Every row comes from one small tree of marks. The marks that hang from a mark follow it in brackets, in alphabetical order. Every link used is in the known rows. Which tree was each row made from?
Known rows:
tari{bukig{fopar naru soni{foma}}}: [-10 -21 -26 -10  -6  -1  12  -4 -19  13  24  -1  -4  14  17  -3  24 -42
 -11  -2   1  18  14  10  14]
foma{soni{bukig{fopar}}}: [-10  -2  10  -6   9   0  24   4 -28   8  -2   7  -6  16   2 -12  10  -7
   2  -5  17 -12  -9  21  -3]
bukig{naru}: [ -3 -13  -1  -4   2   2   3   3  -1   4  -4   7  14  18  10   6  20  25
 -10   3  -4  -3  -2  23  12]
zusudaz{fopar}: [ -5   6  17   0  -5   7   0  -9  -5  15  -9   9  -8   4  -1  -3   1   6
  -6   1   8  11 -12  20   6]
soni{bukig{fopar{zusudaz}}}: [-15 -10  -1  -4   3  -1  18   2 -14   7  -8   9   0  17   0  -4  15 -49
   5   8  -5   8   3  28  -5]
foma{bukig{soni}}: [ -6  -3   8   1   9   6  12 -18 -23   3   7   7  26 -12   7   0   5  23
  -9   9  12  16  15   6  -1]
bukig{fopar naru}: [ -6 -28   6  -7   7  -3  14  -2  -8  11  -1   6   1  19  10   7  21  16
 -11  -2 -10  16 -11  24   3]
soni{bukig{fopar{zusudaz} tari{naru}}}: [-13  -9 -11 -14   5 -25  22   3 -17   2  -8   5   8  21   2  -3  39 -74
  12   3  -4  -3   6  37  21]
bukig{soni}: [ -5   3  16   0   0  -1   9  -5 -14   2   1   0  14   5   5   6   5  12
 -16   2   1  13  14   8   4]
tari{bukig{fopar} naru}: [ -8  -9  -3  -6 -12 -14  14   6 -22  -3   5   9  -7  29  -4   0  25 -62
  14   4   2  15   6   8  26]
naru{bukig{soni{foma}} tari}: [ -4  27  11  -3  -1  15   7  -1   1 -11  17  -5   4 -13  18  14  15  17
 -15   2  11   9  19  20   7]
soni{bukig{tari} foma}: [-12  -7 -19  -6  16 -10  -5  13  -8   8  15  -3  -2  -7  11 -24  19 -26
   6   9  19 -28  25  28  14]
foma{bukig{fopar{zusudaz}}}: [-11 -29   0   1   7   2  24  -7 -16   7  -1  15  19  -1  -2   6  17 -22
   4  10  -2  25   1  19 -19]
tari{bukig{fopar{zusudaz} soni{foma}}}: [-14 -12 -23  -3 -14   0  22   3 -21   8  18   1   0  13   4   5  19 -90
  -5   3  -3  27  23   6  -4]
foma{soni{bukig{tari{naru}}}}: [ -5  13  -6 -12   9 -16  17   7 -25  -3  -3   0   9  15   6 -12  31 -27
  10  -5  23 -41   3  31  28]
fopar{zusudaz}: [ -6  -2   1   3  -4   1  13   8  -3  -2 -11   8  17  16  -2  14  15 -20
  -4   6  -9   8   8  21  -7]
bukig{fopar tari}: [ -9 -22  11  -3  20 -21  16  -2 -11  12   3   0   1  -6   0   5  15  -6
  -6  -1  -5   8   1  25  -1]
soni{bukig{naru} foma}: [ -9 -15 -22  -8   3   7  -8  11  -3   5  12   4   2  19  20 -21  24  -7
   2  10  15 -20  13  26  21]
naru{tari}: [-2  1 24  7  2  5  0 -2  2 -6 -3  9 10  4  3 18  9 12 -2  9  1  8  7 26
 10]
bukig{naru soni{foma} tari}: [ -5 -17 -20 -10  10 -10   5  -1  -6   9  20 -11  14  -4  24   1  30   7
 -23  -3   2  -6  17  26  15]
naru{bukig{fopar soni{foma}} tari}: [ -8  13  18  -6   3  10  16  -5  -6  -5  20  -5  -7 -12  18  17  17   8
 -15  -5   5  25  10  22   1]

Write each row's tree:
[ -9 -48 -25  -9  22  -8  11  -6 -11  16  26   4  10 -16  19  -8  33   9
  -2   2  10   2   7  30   3] : soni{foma{bukig{fopar naru tari}}}
[ -8 -17  -3 -10   1 -25  27   7 -10   0  -6   2  13  20   1  17  39 -56
   3  -1 -14  12   4  32  10] : bukig{fopar{zusudaz} tari{naru}}
[ -9 -13 -11 -16  23 -14  25  -8 -24  16   0   0   2   9  14  -9  30  -1
  -6 -13   8 -24 -16  38   9] : foma{soni{bukig{fopar naru tari}}}
[ -7 -37 -11 -10  12 -16  13   5 -18   3  24   4   7  -6  11 -13  35 -23
  13   5  19   3  17  23  13] : soni{foma{bukig{fopar tari{naru}}}}
[ -6  22   6   3  -7   3   5 -16 -16  -3   8   6  10   0   3  18   7 -28
  -5   8   1  14  19  11  21] : naru{tari{bukig{soni}}}
[ -5 -28  -4  -6  13   6  30 -14 -26  10   5  14  17   5  11   1  24  31
  -6  -7  13   0 -17  21 -10] : foma{bukig{fopar naru} soni}
[ -9   0   0 -16  12 -21  26   5 -29   4   0   1  -1  15   6 -10  33 -35
   9 -11  16 -23  -4  32  21] : foma{soni{bukig{fopar tari{naru}}}}
[ -8 -30  -7  -7  -1  -2  22  -1  -3   8  -8  10  11  26   7  17  30 -19
 -10  -2 -20  20 -10  31  -5] : bukig{fopar{zusudaz} naru}
[ -8  13  -7  -6  19  -9  16   4 -24   7  -2   0   6  -2   3 -12  16  -6
   0  -5  21 -39   3  28   8] : foma{soni{bukig{tari}}}
[ -7 -39  -3  -2   8  13   7 -12  -1   6  23  15  10   0  22   4  29  17
   1   7  12  16   4  31   3] : soni{foma{bukig{fopar naru{tari}}}}
[ -7  11  -7   3 -11   8  -1  -2 -12  -3  24   2   2   0  10   6  12 -39
  -3   9  12   8  32  11  18] : naru{tari{bukig{soni{foma}}}}
[-14 -21 -12 -16  24 -19  12 -10 -14  17   2   0   1   4  13 -12  29  -7
  -4   0  -2 -11  -5  37  18] : soni{bukig{fopar naru tari}}
[ -9  -8 -18 -12  21 -14   1  -8  -9  10   0   1  13   4  13 -12  28   2
  -3   5   3 -27   4  35  25] : soni{bukig{naru tari}}
[ -6  -1   3  -6   5   8  -4 -12  -1   1  -4  11  10  15  16   4  23  13
   0  10   4 -11   0  38  28] : soni{bukig{naru{tari}}}
[-15 -23 -21 -15  16 -17  21  -8 -12  16  -5   5  11  10  11   0  37 -42
  -4   2 -14  -4  -3  44  10] : soni{bukig{fopar{zusudaz} naru tari}}
[ -7  -5  10 -10   7   7  22 -13 -15   6  -4  12   1  21  16   6  25   9
  -4  -8  10 -12 -19  39  12] : foma{soni{bukig{fopar naru{tari}}}}
[ -7 -20  11 -11   4  -4  19 -15 -16  12   2  -1   8  15  15  14  18  18
 -22  -7 -11  26  -4  18   7] : bukig{fopar naru soni}
[ -4  36  26  -3   2   9  13 -16  -4 -12   2   0  12 -13  12  25  11  28
 -17  -1   1  15   6  20   9] : naru{bukig{soni} tari}
[ -6  19   0  -5   0  10  10   9  -6  -6  17  -9   2 -10  15   1  12  16
 -16  -1  11   7  19   9   4] : naru{bukig{soni{foma}}}
[ -6 -31 -14 -10  26 -10  32 -17 -26  15   7   8  19 -12  12   0  31  22
  -7  -9  12  -9 -16  29  -7] : foma{bukig{fopar naru tari} soni}
[-7 11 29 -3  8  5 18 -5  0 -7  1  6 -5 -4  6 20 15 14 -5 -2 -4 20 -8 27
  1] : naru{bukig{fopar} tari}
[-11 -12 -17 -11   1   3  33  -1 -20  10 -10   9   8  30  10   0  31 -29
  -5  -7   0  -9 -17  35  -5] : foma{soni{bukig{fopar{zusudaz} naru}}}
[ -9 -31  -5 -15  25 -15  23 -34 -26  18  13   3  24 -21  18   4  27  22
 -17  -1  -2  17   0  25   4] : foma{bukig{fopar naru soni tari}}
[ -7  16   5 -15 -12  -3  36  -3 -18 -12  -5  -1  10  18   6  24  34 -38
 -10  -8 -12  32   1  19   9] : tari{naru{bukig{fopar{zusudaz} soni}}}
[ -8 -30  -3 -10  20 -21  15  -7  -7  16   3   0   6   5  12   8  29   6
 -13  -4 -11   6  -9  33   7] : bukig{fopar naru tari}
[ -2  33  14 -13  -8  -2  16  -1 -15 -17   1  -4  12   9   9   9  24   4
  -9  -2   4  11   6  12  25] : tari{naru{bukig{soni}}}
[ -9 -31  -9 -10   5   5  30 -26 -22  12   2  11  28   5  14  15  27  -6
 -15   1 -10  33  -3  21  -8] : foma{bukig{fopar{zusudaz} naru soni}}
[ -9   0   1 -10 -14 -13  20  -6 -30   0  10   3   1  24   1   5  23 -59
   2   0   0  25  13   4  27] : tari{bukig{fopar soni} naru}
